Known rows, with every way that one mark hangs from another
J{N{M{U{D}} S}}: [-1.16 -1.19  1.01 -0.93  0.82 -1.36  2.32 -0.67  2.16  0.47  0.98  1.50
  0.43  0.06 -0.49 -1.14  0.00  2.00  1.56  1.36  0.52 -0.10 -3.92  1.27]
U{D}: [-0.16 -0.99 -0.38  0.19 -0.49 -0.89 -0.86 -0.66  0.58  0.80  0.72  1.14
  0.38 -0.63 -1.89 -0.22  0.76  0.73 -0.34  0.08  0.43  0.36 -1.30 -0.29]
U{D{B} M{N}}: [-0.69 -0.21  1.10  0.88 -0.71 -0.82 -1.22 -1.15  3.26  2.64  0.34  3.11
  0.94 -0.66 -4.02  0.62  0.82  1.16  0.46  0.63  0.51  0.64 -0.12 -0.02]
D{B U}: [-0.86 -0.41  0.63 -0.20 -0.25  1.15 -0.48 -1.34  2.29  2.00 -0.39  0.67
 -0.29  0.28 -0.79  0.57  1.02  0.15 -1.38  0.38 -0.64  0.94  0.62 -0.82]
M{N}: [ 0.06  0.87  0.08  0.11 -0.62 -0.43 -0.65  0.42  1.72  0.02 -0.29  1.83
  0.84  0.46 -0.64  0.05  0.12  0.50  0.51  0.79 -0.03  0.46  0.80  0.06]
S{N{M}}: [-0.93  0.09  0.01 -1.12 -0.92  0.22  0.82 -1.04  0.35  0.90  0.48 -0.72
 -0.28  0.39  1.77 -0.38 -2.38  1.93  0.76  1.41 -0.95  0.93 -1.37  0.37]
S{N{J K}}: [-2.01  1.23  2.68 -0.75  0.97 -0.23  0.47  0.81  2.60  1.07 -1.79  1.79
 -0.14 -0.93  1.15 -1.39 -1.80  1.00  0.58  1.13 -1.65  1.35 -0.32 -0.67]
D{B U{M{N}}}: [-0.91  0.08  2.19  0.55 -0.36  0.71 -0.43 -1.54  3.91  2.53 -0.82  2.34
  0.60  0.84 -2.53  1.34  1.04  1.08  0.46  0.44  0.02  0.68  1.87 -0.73]
J{N}: [ 0.09  1.02  0.70 -0.16 -0.24 -0.51  1.18  0.47  1.63  0.59  0.20  1.12
 -0.19 -0.25  0.57 -1.01 -0.27  0.03  0.59  0.99 -0.86 -0.25 -0.47  0.37]
J{N{K M S}}: [-2.91  0.79  3.94 -1.22  1.67 -0.85  2.87  1.16  3.51 -0.11 -1.16  1.09
  0.63 -1.47  1.84 -1.77 -0.77 -0.17  2.72  1.13 -1.77  0.73 -1.29  1.30]
N{J M{U}}: [-0.94 -0.56 -0.50 -1.59  2.70 -0.08  2.39 -0.45 -0.20  0.90 -0.32  0.00
 -0.70  1.15  1.11  0.04 -1.12  2.07  1.12  0.95  1.71  0.04 -2.60  1.42]
J{N{M}}: [-0.82  0.74  0.45 -1.13  0.35 -0.54  2.36 -0.08  1.35  1.03  0.47  0.18
 -0.30 -0.17  1.71 -0.83 -1.12  0.77  1.59  1.51 -0.44  0.14 -1.56  1.45]
U{D M}: [-0.13 -1.29  1.10  0.85  0.02 -0.80 -0.26 -1.33  0.37  1.28  0.51  1.02
  0.47 -0.55 -2.94  0.51  0.59  1.17  0.88 -0.66  1.30 -0.37 -0.73 -0.23]
D{B U{M{N{K}}}}: [-1.86  0.12  3.65  0.56  0.54  0.62 -0.32 -0.75  4.94  1.98 -2.10  3.12
  1.26  0.29 -2.43  0.69  1.19  0.44  1.21  0.21 -0.40  1.15  2.34 -0.71]
J{N{K M{U} S}}: [-1.91 -0.25  2.86 -1.12  2.11 -0.63  3.26  0.73  2.65 -0.84 -1.08  1.13
  0.74  0.12  1.47 -1.46 -0.59  0.67  2.59  1.06 -0.40 -0.05 -2.28  1.58]
K{N{J S}}: [-2.35  1.51  2.86 -0.28  1.19  0.17  0.79  1.02  2.07  1.89 -0.36  2.12
  0.08 -1.89  1.22 -0.57 -1.19  1.29  1.72  1.95 -2.10  1.41 -1.02 -0.54]
K{N}: [-0.27  0.57  0.12  0.41 -0.96  0.55 -0.19  0.09  0.05  1.35  0.62  1.20
  0.37 -0.53  0.68  0.19 -0.97  1.27  1.15  1.53 -1.27  0.73 -0.41 -0.34]
S{N}: [-0.05  0.37  0.29 -0.16 -1.51  0.25 -0.42 -0.49  0.66  0.38  0.19  0.29
 -0.12  0.19  0.60 -0.47 -1.55  1.16 -0.29  0.86 -1.22  0.51 -0.17 -0.71]
U{M}: [-0.07 -0.28  1.44  0.71  0.55  0.03  0.64 -0.65 -0.12  0.52 -0.17 -0.16
  0.12  0.09 -1.06  0.72 -0.13  0.47  1.26 -0.77  0.89 -0.75  0.60  0.02]
M{N{K}}: [-0.98  0.88  1.58  0.05  0.31 -0.58 -0.45  1.20  2.83 -0.54 -1.53  2.64
  1.40 -0.08 -0.57 -0.47  0.30 -0.10  1.29  0.56 -0.59  0.87  1.15  0.10]
M{N U}: [ 0.88 -0.24 -0.97  0.06 -0.12 -0.21 -0.20 -0.03  0.78 -0.63 -0.17  1.93
  0.97  2.10 -1.05  0.39  0.34  1.29  0.43  0.71  1.29 -0.28 -0.22  0.38]

Rows
[-2.29  0.17  1.55 -1.28  2.24  0.36  2.50  0.12  0.96  1.58 -0.11  1.26
  0.06 -0.15  1.93 -0.12 -1.86  2.96  2.76  2.46 -0.33  0.99 -3.17  0.88] : K{N{J M{U} S}}
[-1.15 -0.14  2.51  0.06  1.18 -0.55  0.30  1.23  3.04 -1.82 -1.88  2.80
  1.95  0.76 -0.86 -0.55  0.70  0.34  1.52  0.34  0.03  0.27  0.05  0.25] : M{N{K S} U}
[-1.91  0.08  1.53 -1.07 -0.14  0.08  1.03 -0.24  1.48  0.35 -0.78  0.07
  0.42 -0.20  1.79 -0.89 -2.26  1.27  1.48  1.17 -1.39  1.25 -0.97  0.43] : S{N{K M}}
[-1.97 -0.45  1.43 -1.65  3.18 -0.26  2.73  0.00  0.82  0.29 -0.71  0.13
 -0.38  0.36  1.28 -0.30 -0.86  1.68  1.51  0.91  0.95  0.23 -2.79  1.20] : N{J M{U} S}
[-2.84  0.91  2.35 -1.73  1.57 -0.19  1.69  0.29  2.32  1.42 -1.46  0.91
 -0.33 -0.74  2.22 -1.25 -2.66  1.76  1.63  1.67 -1.37  1.74 -1.47  0.39] : S{N{J K M}}
[ 0.26 -0.88 -1.34  0.21 -0.73 -0.71 -1.33 -0.98  2.58  1.42  0.64  3.41
  0.96  0.87 -3.44  0.27  1.20  1.55 -0.80  1.24  1.08  0.62 -1.62  0.34] : M{N U{D{B}}}
[-2.16  0.54  5.00  0.78  1.20 -0.72  0.40  1.00  3.76 -0.63 -2.14  2.53
  1.88 -0.77 -1.53 -0.18  0.38 -0.02  2.85 -0.20 -0.57  0.35  1.56 -0.10] : U{M{N{K S}}}
[-0.60 -2.05 -1.77 -0.82  0.47 -0.27  0.57 -1.92  0.48  1.80  1.11  0.65
  0.02  0.53 -1.61  0.32  0.09  1.86 -0.29  0.96  1.46  0.50 -3.58  1.38] : N{M{U{D{B}}}}
[-3.04  0.52  2.47 -1.71  2.71 -0.47  2.26  0.46  1.74  0.95 -0.83  0.01
 -0.44 -1.22  1.63 -0.60 -1.03  0.90  1.61  0.93 -0.47  0.99 -1.75  0.85] : N{J M S}
[-0.69 -1.02  1.10  0.81 -0.05 -0.45 -0.52 -1.56  1.55  2.57  0.66  1.32
  0.11 -1.04 -3.38  0.60  0.75  0.72  0.01 -0.15  0.59  0.15 -0.87 -0.03] : U{D{B} M}
[-2.00  0.14  4.07  0.44  0.08  0.55 -0.18 -1.13  5.00  1.91 -1.26  2.55
  0.94  0.09 -2.43  0.91  1.24  0.72  0.76  0.33 -0.71  0.88  1.86 -0.97] : D{B U{M{N{S}}}}
[-0.22 -1.09  0.17  0.21  0.18 -1.23 -0.83  0.12  2.43 -0.51 -0.69  3.82
  1.96  0.86 -2.91 -0.41  1.23  1.45  0.79  0.53  1.32  0.49 -1.12  0.16] : M{N{K} U{D}}
[-2.07  1.17  0.67 -1.21  1.34  0.34  1.71  0.16  0.70  2.98  0.19  1.05
 -0.48 -1.00  2.19 -0.01 -2.28  2.43  2.35  2.55 -0.94  1.58 -2.02  0.73] : K{N{J M}}
[-3.15  1.44  5.82  0.02  2.86 -1.00  1.14  1.52  4.68  0.56 -2.83  3.40
  1.25 -1.39 -1.12 -0.54  0.01  0.44  3.02  0.24 -0.48  0.82  1.09 -0.12] : U{M{N{J K S}}}
[ 0.29 -1.71 -1.42  0.16 -0.14 -0.20 -0.70 -1.39  0.76  1.34  0.95  1.53
  0.18  0.48 -2.70  0.20  0.99  1.03 -1.34  0.46  1.13  0.11 -2.46  0.27] : M{U{D{B}}}
[-0.44 -0.25  2.19  0.55 -0.28  0.31 -0.11 -1.24  2.76  1.23 -0.89  2.01
  0.93  1.37 -2.18  1.23  0.95  1.56  1.37 -0.05  0.73  0.14  2.07 -0.98] : D{U{M{N}}}
[-0.07  0.61 -0.13 -0.64  1.51 -0.47  0.54  0.48  1.72  0.56 -0.89  2.85
  0.32  1.53 -0.61  0.00 -0.07  1.74  0.63  1.22  1.27  0.16 -0.70  0.34] : M{N{J} U}
[-3.11  0.91  4.27 -0.68  2.97 -0.60  1.17  1.78  3.16  0.01 -2.38  1.73
  0.34 -1.93  0.61 -1.32 -0.01 -0.49  1.27  0.24 -1.26  1.01 -0.21 -0.16] : N{J K S}
[-0.70 -0.83  0.52  0.12 -0.28 -0.80 -1.02 -0.52  3.64  0.81  0.31  3.47
  1.30  0.15 -3.24 -0.21  1.40  1.23 -0.43  1.17  0.24  0.83 -1.76  0.17] : M{N{S} U{D{B}}}
[-2.97 -0.21  3.15 -0.98  1.91 -0.40  1.70  0.72  1.94 -0.74 -1.38 -0.03
  0.87 -1.23  1.27 -0.83 -0.53 -0.23  2.09  0.23 -0.97  1.01 -0.91  0.88] : N{K M S}
[-2.15  0.68  3.34 -0.66  2.85 -0.78  1.03  1.75  3.93 -0.65 -2.46  3.65
  1.29  0.20 -0.43 -0.90  0.32  0.79  1.71  0.93  0.04  0.81 -0.44  0.19] : M{N{J K S} U}
[-2.90  0.53  2.03 -1.60  3.09 -0.49  2.11  0.81  1.70  1.06 -1.68  0.64
 -0.11 -0.98  1.62 -0.84 -1.13  0.56  1.93  0.80 -0.07  1.22 -1.29  1.15] : N{J K M}
[-1.79  0.69  1.95 -1.12  1.20 -0.67  2.54  0.79  2.39  0.47 -0.83  0.99
  0.28 -0.67  1.74 -1.37 -0.96  0.13  2.30  1.20 -0.95  0.55 -1.18  1.49] : J{N{K M}}
[-0.20 -0.45  1.18  0.88 -0.69 -1.33 -0.91 -0.85  2.17  1.30  0.28  2.82
  1.25 -0.11 -3.70  0.59  0.77  1.69  1.39  0.15  1.20  0.11  0.01 -0.20] : U{D M{N}}
[-2.10  1.73  2.84 -0.71  1.49 -0.86  0.35  1.42  3.74  0.56 -1.35  2.76
  0.52 -0.92 -0.12 -0.68 -0.03  0.61  1.10  1.19 -0.84  1.21  0.12 -0.13] : M{N{J S}}
[-3.09  1.73  4.37 -0.67  2.37 -1.01  0.55  2.23  4.85  0.02 -2.65  3.60
  1.18 -1.45 -0.07 -1.21  0.14 -0.01  1.83  0.99 -1.40  1.59  0.54 -0.08] : M{N{J K S}}
[-1.56 -1.99 -0.17 -0.85  1.36 -0.39  0.71 -1.07  1.57  1.24 -0.07  1.36
  0.62 -0.01 -1.49 -0.17  0.26  1.17  0.44  0.79  1.01  0.92 -3.19  1.37] : N{K M{U{D{B}}}}
[-3.24  1.25  2.54 -1.29  1.80  0.12  1.96  0.57  1.86  2.33 -0.18  1.14
 -0.06 -1.82  2.30 -0.42 -1.99  2.12  2.71  2.48 -1.74  1.85 -2.19  0.56] : K{N{J M S}}
[-1.92  0.87  0.81 -1.68  0.72 -0.04  1.50 -0.53  1.29  2.05 -0.23  0.10
 -0.89 -0.21  2.13 -0.66 -2.76  2.42  0.94  1.91 -0.91  1.37 -1.86  0.38] : S{N{J M}}
[-4.00  0.62  3.97 -1.68  3.61 -0.66  2.41  1.32  2.84  0.39 -2.06  0.75
  0.19 -1.83  1.71 -1.21 -0.94  0.29  2.35  0.70 -0.94  1.45 -1.36  0.90] : N{J K M S}
[-1.80 -0.11  3.04  0.77 -0.25 -1.03 -0.92 -0.71  4.41  1.99 -0.02  3.25
  1.29 -1.35 -3.95  0.19  1.09  0.86  0.84  0.54 -0.32  0.82 -0.22 -0.17] : U{D{B} M{N{S}}}
[-2.00  1.10  4.22 -0.22  1.09 -0.87  1.65  1.70  3.85 -0.64 -1.47  2.02
  0.79 -1.57  0.75 -1.91  0.15 -0.93  1.67  0.67 -2.13  0.37 -0.16  0.19] : J{N{K S}}
[-1.27 -1.07  2.14  0.20  0.63 -1.40 -0.50  0.60  3.58 -1.04 -1.08  3.95
  2.28  0.13 -2.78 -0.79  1.54  1.10  1.12  0.48  0.45  0.68 -1.26  0.03] : M{N{K S} U{D}}
[-1.98  1.65  2.42 -0.59  1.89 -0.84  0.25  1.71  3.75  0.61 -2.30  3.48
  0.85 -0.70 -0.12 -0.87 -0.16  0.30  1.42  1.06 -0.52  1.34  0.70  0.12] : M{N{J K}}
[-0.04 -1.21 -0.92 -0.93  0.29 -1.14  1.99 -1.16  1.03  1.13  1.32  1.38
  0.19  0.83 -0.64 -0.81 -0.22  2.32  1.16  1.41  1.33 -0.32 -3.81  1.64] : J{N{M{U{D}}}}
